What can hang from each mark:
runiv: pomo
lifu: gaponi pomo zivi
nuvik: gaponi pomo
lotel: pomo
zivi: lifu nuvik piva
pomo: lifu lotel nuvik runiv
piva: gaponi pomo zivi
gaponi: lifu lotel nuvik runiv

Every row comes from one small tree of marks. The marks that hang from a mark follow it in brackets, in alphabetical order. Every link used is in the known rows. Which tree was each row made from?
(in the rows, 128 means zero)
Known rows:
gaponi[lifu nuvik[pomo]]: [137 157 134 127 123 109 115 120 140 146 167 120 161 148 112 131 132 128
 112 106 124  99 125 103 133 125 144 156 142 127 139 111 143 112 131 134
 130 153 121 101 138 144 100 133 121 154 128 112 154 133 111 123 174 157
 133 125 121 100 108 131]
zivi[nuvik piva[pomo[lifu lotel]]]: [110 113 135 133 143 129 136 107 130 145 133 108 128 161 103 102  75  96
 132 171 116 112 143 115 130 111  73 110 136 126 213 126 180 108 115 132
 142 111 108 129 148 140 109 156 119 126 146 128 133 130 128 130 149 210
 117 138  90 116 165 111]
zivi[lifu[pomo[lotel nuvik]] piva]: [111  92 122 152 138 141 139 124 139 119 171 115 130 163 121 104  44 115
 136 138 117  86 130 129 112 114  90 124 166 137 152 108 166 113 121 127
 138 115  89 162 131 135 109 155 131 107 135 144 125 140 127 135 111 183
 121 138 110 105 150 118]
gaponi[lifu[zivi] lotel nuvik[pomo] runiv]: [176 137 146  91 132  93  96 143 138 141 192 115 137 152 117 136 202 111
 139 108 127 123 113 200 159 122 133 136 183 133 199 119  99 104 136 138
 138 166 127 111 148 143 105 170 111 149 133 133 162 122 111 146 148 160
 138 131 134  94 113 129]
pomo[lotel nuvik[gaponi[lifu]] runiv]: [123 136 115 165 137 148 122 116 121 120 117 107 132 151  87 123 100 122
 124  92 122  97 137 191 156 122  93 104 122 132 134 121 179 120 133 122
 112 139  98 109 138 126 102 110 125 161 123 120 145 130 116 118  76 180
  98 133 110 111 152 130]
lotel[pomo[lifu[zivi] nuvik[gaponi[runiv]]]]: [161 130 138 176 143 153 114 113 116 118 136 115 126 140 130 114 141 127
 136 135 131 121 126 169 136 140  91  72 132  82 185 104 234 125 122 126
 116 195 116 109 138 129 152 139 114 132 139 152 152 148 126 132  81 184
 107 131 170 128 168 112]
zivi[lifu nuvik piva[gaponi[lotel]]]: [142  89 152  82 124 129 130 104 131 143 161 117 126 151 128 117 168  96
 138 136 139 132 135 116 140  98 112 100 171 181 170 144 121  85 121  98
 127 103 109 141 124 128 101 174 114 136 114 129 138 122 139 132 178 192
 140 141 108  97 120 117]
gaponi[lotel nuvik[pomo[lifu]] runiv]: [153 146 134 114 140 117 101 148 119 140 150 116 130 154 105 127 179 119
 126 137 125 130 122 163 148 127  91 131 169 127 203 106 114 114 134 145
 133 153 114  85 138 144 124 149 104 151 129 121 158 125 115 128 140 149
 125 125 128  94 137 126]
nuvik[gaponi[lifu] pomo]: [149 153 122 149 120 131 117 104 133 130 127 123 156 130 122 130 139 128
 120 119 126 101 124 119 126 134 147 114 138 106 138 115 158 122 122 134
 108 149 115 137 137 144 113 127 130 156 118 110 159 127 124 118 156 144
 113 107 144 108 117 127]
zivi[nuvik[gaponi pomo[lifu lotel]]]: [126 143 119 149 135 139 123 108 111 130 105 117 150 136  96 109  96 118
 112 140 115 113 139 120 133 114  73 104 141  96 206 102 235 109 119 144
 112 152 103 143 140 137 106 128 128 151 123  98 168 126 122 116 169 173
 108 112 128 116 158 102]
piva[gaponi zivi[nuvik[pomo]]]: [158 141 131 153 121 115 120 116 128 162 157 122 159 132 131 115 119 118
 126 172 138 141 125  87 155 105 143 133 144 117 157 127 225  95 115 151
 126 136 133 118 110 126 110 178 123 142 121 112 177 128 134 132 206 190
 125 121 125 115 125 104]
zivi[nuvik[pomo] piva[gaponi[lifu]]]: [132 130 138 142 119 122 126  95 127 144 160 120 161 151 131 118 128 109
 126 151 137 124 136  44 140 105 156 113 154 152 176 128 146  95 111 112
 116 129 107 141 140 148 101 185 121 141 128 112 152 136 129 129 188 189
 126 130 124 101 116 118]
piva[gaponi[runiv] zivi[lifu[pomo] nuvik]]: [155 106 140 136 124 119 115 115 133 148 187 121 127 141 157 111 112 102
 122 142 125 127 131 115 154  91 108 127 174 132 176 126 228  98 112 142
 134 133 126 100 110 136 118 193 124 138 139 149 166 116 138 150 179 181
 138 124 123 113 141 109]
runiv[pomo]: [120 113 134 121 129 136 128 120 143 118 131 126 130 130 131 135 130 124
 121 141 123 134 120 124 123 133 124 137 133 126 100 122 169 128 133 136
 138 121 131 142 135 133 141 144 134 122 138 117 147 130 130 116 127 132
 131 147 113 131 128 138]
piva[gaponi[runiv] zivi]: [151 128 140 152 122 123 112 132 131 139 139 122 128 130 137 127 141 118
 142 150 140 161 133 169 159 120 127 118 141 130 158 141 141 111 115 147
 143 110 126  65 107 122 137 166 114 142 130 140 157 132 142 157 131 167
 122 126 146 129 138 122]
lotel[pomo[lifu runiv]]: [132 122 134 153 145 142 126 133 120 130 136 117 133 147 150 134 102 121
 106 154 123 106 128 131 141 147  76  97 138 131 127 114 167 128 121 109
 133 161 106  79 140 129 127 124 132 146 143 130 128 120 135 117  78 170
 109 126 110 119 148 117]
nuvik[gaponi]: [141 135 119 148 122 135 122 110 125 122  93 124 134 124 133 127 144 132
 130 123 130 132 129 137 122 127 136 106 112 108 147 126 163 128 124 123
 109 132 124 148 124 125 142 111 133 141 118 125 133 135 130 124 139 143
 114 117 142 123 133 131]
piva[pomo[lifu lotel nuvik[gaponi] runiv]]: [130 139 107 193 149 159 125 104 116 136 102 105 121 156 106 110  61 123
 133 131 118 101 139 204 148 141  55  77  99  85 174 113 233 124 125 142
 132 154 109 101 134 125 123 118 126 157 123 115 152 131 118 115  76 203
  85 142  95 118 179 117]
lotel[pomo[lifu[gaponi[runiv] zivi] nuvik]]: [169 114 150 146 146 135 130 129 111 112 146 124  93 135 118 116 120 131
 139 125 127 115 128 188 153 142  84  78 143  80 189 101 243 117 123 117
 126 226 121 109 131 125 136 166 118 117 145 164 149 140 120 142  69 188
 117 142 169 135 163 103]
pomo[lotel runiv]: [122 121 116 140 139 126 125 143 126 118 111 120 123 143 124 130 100 121
 108 128 119 118 127 176 153 130  81 116 133 141 140 127 138 121 125 134
 147 117 115 108 141 122 114 119 138 143 135 119 130 120 125 133  86 152
 113 140  93 124 151 124]
piva[pomo[lotel nuvik runiv] zivi[lifu]]: [143 108 129 169 139 133 130 118 140 155 170 106 112 169  98 112  45 112
 137 129 116  87 122 197 169 118  48 133 129 116 119 127 225 102 126 159
 166 148 118  81 123 111 104 144 119 136 136 135 157 118 131 121  98 212
 105 142  80 118 159 114]
pomo[lifu[gaponi zivi] nuvik runiv]: [164 107 126 114 144 139 129 129 112 105 134 128  95 145  97 111 111 132
 137  91 135 113 136 188 159 141  77  93 130  79 160 115 202 118 128 112
 134 230 125 126 134 115 112 153 134 131 125 138 145 131 122 133  45 159
 109 140 138 122 149 108]
pomo[lifu nuvik]: [123 132 127 137 144 154 131 121 121 128 148 124 126 138  87 115  91 128
 149 121 132 120 144 117 135 132  95 130 124 112 127 114 150 131 133 122
 131 174 116 102 128 126 128 128 111 122 124 129 133 140 119 109  88 141
 115 128 133 127 148 120]
runiv[pomo[lifu[zivi] lotel]]: [126 105 142 109 146 138 128 127 154 113 149 122 129 134 110 126  80 110
 131 120 112 130 125 211 139 125  70 123 149 100 164 112 167 128 129 131
 174 136 112 147 145 132 132 156 137 121 143 121 165 119 129 133  71 152
 125 143 128 138 155 114]
nuvik[gaponi pomo[lifu[zivi] lotel runiv]]: [155 133 112 152 140 133 111 124 125 117 105 123 147 138 118 119  87 118
 112 119 122 107 126 197 148 149  70  86 147  72 204 108 171 121 114 146
 143 173 104 135 148 126 110 132 144 153 123 103 170 119 133 138  83 175
  90 119 125 115 160 106]
piva[gaponi[lotel nuvik runiv] pomo]: [163 142 142 133 130 114 106 125 129 172 145 111 116 144 150 126 185 115
 136 143 130 149 125 214 159 127 130 110 126 142 215 129 147 103 126 143
 143 103 141  70 108 135 132 169 107 165 120 131 149 124 111 145 154 183
 131 167 102 106 136 133]
runiv[pomo[lifu[zivi] lotel nuvik[gaponi]]]: [136 120 127 141 149 162 127 104 141 106 129 116 129 133  89 113  90 122
 140 110 121 120 127 204 133 129  72 103 127  75 162 107 233 126 135 131
 139 158 109 152 141 125 141 145 131 127 127 118 174 132 122 124  69 192
 108 147 145 133 171 115]
lifu[pomo]: [129 120 118 144 126 122 127 135 136 125 149 128 140 132 158 124  90 130
 127 141 123 113 121 124 115 136 143 121 143 118 144 114 150 139 125 133
 127 113 123 139 124 143 126 146 142 133 134 127 129 119 126 127 140 119
 128 128 115 114 129 124]
zivi[lifu]: [130 112 136 104 125 132 130 112 135 131 152 128 120 133 129 128 122 120
 125 100 121 102 131 128 131 116 100 134 143 133 120 128 145 117 127 122
 144 140 121 130 128 122 118 123 127 126 127 135 136 123 138 122 135 138
 135 123 130 126 129 122]
pomo[lifu[gaponi zivi] lotel nuvik runiv]: [154 105 130 129 152 140 134 133 112 108 129 122  94 146  89 112  75 127
 132  89 125 108 139 230 170 129  49  85 131  81 186 113 205 113 127 118
 139 193 107 121 137 115 100 149 135 129 128 137 151 123 118 138  28 186
 106 146 134 128 166 102]

Which tree is each row?
[167 130 149 144 122 110 112  98 144 179 173 116 131 155 145 121 134 108
 127 138 131 123 128 187 161 107 104 136 136 108 184 136 223  91 111 155
 159 128 135  56  99 125 128 170 110 153 128 152 165 121 133 147 173 212
 131 143 116 117 138 128]  piva[gaponi[nuvik runiv] pomo zivi[lifu]]
[119 125 127 127 133 133 128 115 114 128 146 121 154 157 120 108 112 112
 128 172 130 126 138  23 119 119  99 124 161 120 184 118 160 111 116 132
 120 163 109 149 157 141 108 162 116 119 138 117 140 141 133 124 176 186
 117 118 119 105 142 114]  zivi[nuvik[pomo[lifu]] piva]
[147 118 153 126 145 136 115 145 120 134 146 111 105 133 141 138 164 113
 134 154 122 141 120 190 144 134  85  99 168 148 169 110 106 126 130 122
 133 137 105  75 129 143 138 144 110 139 147 137 141 110 127 130  95 141
 124 128 135 120 145 116]  gaponi[lotel[pomo[lifu]] runiv]
[152 111 133 114 124 124 113 102 115  99 114 117 130 153 147 107 204 105
 133 157 137 146 128 116 135 117 114  85 145 117 233 142 195 103 114 130
 101 144 133 177 159 126 130 162 124 124 140 158 129 149 141 157 167 203
 121 131 143 113 149 126]  lifu[zivi[nuvik[gaponi[runiv]] piva]]
[162  97 115 102 127 131 113 119 121 125 146 113 115 149 159 119 157 107
 115 123 124 104 122 148 143 113  93  96 169 146 165 121 221 106 128 114
 111 131 116 160 137 131  94 148 144 162 120 124 146 100 128 120 159 174
 123 126  87  87 134 119]  zivi[lifu[pomo[runiv]] nuvik[gaponi[lotel]]]
[148 128 127 129 130 125 134 125 118 122 113 133 114 121 112 123 100 138
 121 129 121 108 130 134 133 136 102 111 147  75 174  98 162 123 120 127
 127 185 111 127 125 140 113 148 132 128 125 117 161 127 125 128 122 125
 114 120 150 122 138 108]  nuvik[pomo[lifu[gaponi]]]
[102 126 129 145 156 159 133 120 136 116 145 115 121 143  70 121  61 123
 135 120 117 116 133 160 131 124  58 130 136 113 122 103 195 128 136 135
 148 141 103 116 139 134 137 146 121 121 141 115 164 131 114 107  71 155
 116 150 119 136 165 120]  runiv[pomo[lifu lotel nuvik]]
[170  92 148  68 125 121 127 132 121 118 128 127  63 131 115 132 185 121
 135  85 120 131 128 208 155 120  84 109 173 136 170 123 125 103 132 110
 124 153 120 120 122 126 116 152 118 133 125 151 148 115 125 142 122 127
 139 134 146 118 131 120]  zivi[lifu[gaponi[lotel runiv]]]
[142 101 148  93 135 120 136 128 139 111 128 122 116 155  98 113 115 114
 125 104 128 116 139 203 135 113  85 121 139  86 240 118 171  95 121 105
 145 140  92 152 135 123 102 156 132 127 132 151 129 138 123 158  97 196
 124 141 144 113 147 111]  pomo[lifu[gaponi[nuvik] zivi[piva]] lotel]
[152 131 118 145 135 143 114 124 120 127 135 106 126 151  93 131 187 121
 146  97 138 115 127 192 162 129 125 104 132 155 124 129 139 117 142 110
 110 143 113 106 138 126 112 123 118 165 119 126 144 119 115 106  81 172
 106 129 115  94 121 135]  pomo[nuvik[gaponi[lifu lotel]] runiv]
[154 128 143 132 137 129 128 131 116 129 124 119 116 161 138 132 122 136
  88 124 127  98 132 151 145 134  79 106 116 109 164 106 252 106 122  97
 118 173 105  87 126 125 107 130 137 160 139 136 125 123 119 119  99 184
 116 140 121 112 138 116]  lotel[pomo[lifu[gaponi[nuvik]] runiv]]
[146 118 143 102 124 108 122 108 134 125 183 120 158 157 135 114 140 104
 131 149 131 109 122  55 134 114 145 126 170 128 174 130 132 100 116 120
 124 157 123 174 165 138  95 179 129 119 141 131 149 144 129 141 179 196
 130 120 126  99 117 113]  gaponi[lifu[zivi[nuvik[pomo] piva]]]
[130 156 137 137 133 105 111 135 131 143 152 114 136 152 102 127 122 119
 109 113 112 102 127 161 145 106 101 147 158 143 183 106 137 104 125 150
 133 140 106  83 145 149 100 137 114 155 142 122 158 134 109 129 149 159
 126 127 126 108 142 126]  gaponi[lifu nuvik[pomo[lotel]] runiv]
[116 106 134 113 129 125 138 108 128 131 143 118 140 164 120 107  86 107
 114 153 113 101 127  64 124  96  73 125 177 144 175 117 178  91 117 136
 132 139 102 178 150 134  89 158 126 119 138 124 147 138 131 126 190 192
 126 129 101 106 145 108]  zivi[lifu nuvik[pomo[lotel]] piva]
[161 109 141  93 132 127 132 125 130 111 133 135  93 122 116 122 120 123
 137  92 132 124 138 178 143 134 105 105 132  76 193 117 178 123 124 108
 136 176 122 147 126 126 115 153 138 121 128 141 146 119 128 145  81 139
 125 126 162 135 133 105]  pomo[lifu[gaponi zivi]]
[164  91 145  68 123 124 135 132 132 127 134 128  76 127 118 134 167 123
 135  82 125 113 125 207 146 113  97 114 158 136 141 125 129 105 134 105
 135 141 119 143 113 122 105 145 128 135 114 138 140 107 127 129 118 126
 137 130 137 121 113 119]  zivi[lifu[gaponi[lotel]]]
[158 145 131 164 134 123 111 109 140 176 160 110 150 168 138 121  90 112
 120 149 137 125 136 181 162 125  95 129 115  99 176 136 222 103 118 142
 162 131 121  31 109 124 125 158 118 171 127 127 157 115 132 130 120 218
 108 143  87 105 140 123]  piva[gaponi[nuvik] pomo[lifu runiv] zivi]
[131 128 112 161 138 116 121 143 120 128 110 122 138 146 124 127  84 127
 102 150 117 110 118 148 151 142  88 114 152 121 146 112 137 119 121 155
 138 134 115 118 135 127 104 127 140 144 132 100 151 118 125 122 114 153
 106 135  92 115 149 117]  nuvik[pomo[lotel runiv]]
[163 137 110 140 137 140 106 130 115 128 112 113 135 142 124 130 156 125
 126 135 130 128 123 181 152 154  90  90 154 111 169 112 119 124 128 137
 119 151 107 113 141 128 118 128 132 163 112  95 164 109 128 113 103 147
  95 115 112  96 137 118]  nuvik[gaponi[lotel] pomo[lifu runiv]]
[171 112 124  79 141 132 109 122 115 118 130 112 118 149 123 118 183 105
 136 115 135 143 130 191 161 122  82  86 150 124 203 133 174 109 129 111
 120 164 124 138 156 118 109 145 135 155 117 119 144 104 130 124 106 176
 114 118 113 101 143 112]  pomo[lifu[zivi[nuvik[gaponi[lotel]]]] runiv]
[160 120 140  85 126 109 125 143 122 130 122 121 100 137 111 131 191 131
 128 100 133 134 126 205 148 115 127 128 131 128 180 123 160 102 141 114
 118 133 127 121 116 121 110 143 127 149 115 133 129 118 107 131 143 141
 140 145 130 105 109 129]  lifu[gaponi[lotel nuvik]]
[147 134 140  96 134 112 104 151 121 133 142 114 114 149 116 131 210 119
 134 128 129 149 122 185 149 124 109 134 151 157 177 126 113 112 138 133
 129 116 131  89 133 130 126 140 106 146 128 140 133 120 113 136 141 144
 140 141 121 102 126 138]  gaponi[lotel nuvik runiv]
[167 130 124 165 135 145 119 118 129 162 149  98 126 152  96 115 118 117
 175 146 134 132 127 220 144 131 105 111 119  99 158 125 188 118 134 145
 133 133 121  88 117 124 132 139 105 146 116 130 158 120 122 114 120 187
  98 122 129 112 144 116]  piva[pomo[lifu nuvik[gaponi[lotel]]] zivi]
[132 119 112 167 134 149 134 111 137 126 141 118 130 143 124 108  50 127
 127 107 114  83 132 174 118 116  91 105 141 104 150 101 241 124 127 132
 135 130 103 154 116 130 116 130 139 139 118 131 152 137 119 120 115 169
 112 129 127 118 157 115]  zivi[lifu[pomo[lotel nuvik[gaponi]]]]
[152 117 120 161 128 143 126 107 124 142 121 103 123 163 125 112 157 123
 169 167 138 124 125 168 126 134 135  90 117 123 171 133 153 117 130 131
 114 104 123 149 131 128 137 141 117 131 113 135 128 144 121 129 145 193
 104 150 111  99 139 135]  zivi[piva[pomo[nuvik[gaponi[lotel]]]]]
[145 134 130 128 126 110 124 131 127 143 164 119 151 142 120 116 116 122
 124 172 133 125 121  77 147 109 124 149 149 117 145 124 220 103 122 161
 126 154 137 129 128 125 112 153 125 127 135 121 164 133 130 130 203 174
 126 110 126 113 123 111]  piva[zivi[nuvik[pomo]]]
[109 122 131 146 144 146 137 126 140 119 138 117 119 143  91 122  85 130
 128 129 116 124 121 164 134 122  85 137 131 128 103 112 189 122 138 145
 143 130 119 131 134 130 136 149 126 118 138 116 154 133 115 113  97 165
 122 158 111 137 155 131]  runiv[pomo[lotel nuvik]]
[127 153 127 145 137 106 112 144 123 137 128 121 140 147 113 122 125 128
 102 140 115 119 118 153 143 117  87 138 150 118 199 103 174 107 124 164
 135 137 120 100 137 135 115 142 120 144 136 123 151 140 113 141 161 164
 124 139 119 112 156 126]  gaponi[nuvik[pomo[lotel]] runiv]
[126 115 109 168 141 121 123 149 132 117 129 121 128 144 146 123  62 123
 104 145 114 111 125 174 141 136  96 108 150 135 149 112 166 126 124 139
 140 109 110 131 134 137 115 147 151 143 140 120 133 111 123 137  91 146
 112 138  80 111 151 122]  lifu[pomo[lotel runiv]]
[166  90 152  46 139 125 129 128 133 107 159 121  90 133 103 123 173 110
 136 117 124 149 123 191 156 110  80 109 162 113 187 117 206 102 140 109
 135 179 131 170 140 128 110 189 133 124 134 125 168 103 119 131 119 150
 141 151 134 126 129 105]  runiv[pomo[lifu[gaponi[lotel] zivi[nuvik]]]]
[164 114 132 125 135  95 118 147 130 110 136 125 102 136 145 112 109 125
 108 102 113 113 121 244 142 119  99 109 148  85 250 104 250 104 122 135
 141 145 121 143 120 132 115 173 146 138 143 157 142 129 110 171 119 160
 137 150 140 111 157 116]  lifu[gaponi[nuvik runiv] pomo[lotel] zivi]
[109 115 120 140 145 129 127 129 111 122 121 112 146 175 112 110  88 106
 105 171 121 110 135  72 144 121  45 111 165 133 201 112 149 103 113 136
 124 144  95 130 169 136  97 148 128 135 143 107 146 128 134 128 133 205
 102 128  85 101 158 107]  zivi[nuvik[pomo[lifu lotel runiv]] piva]
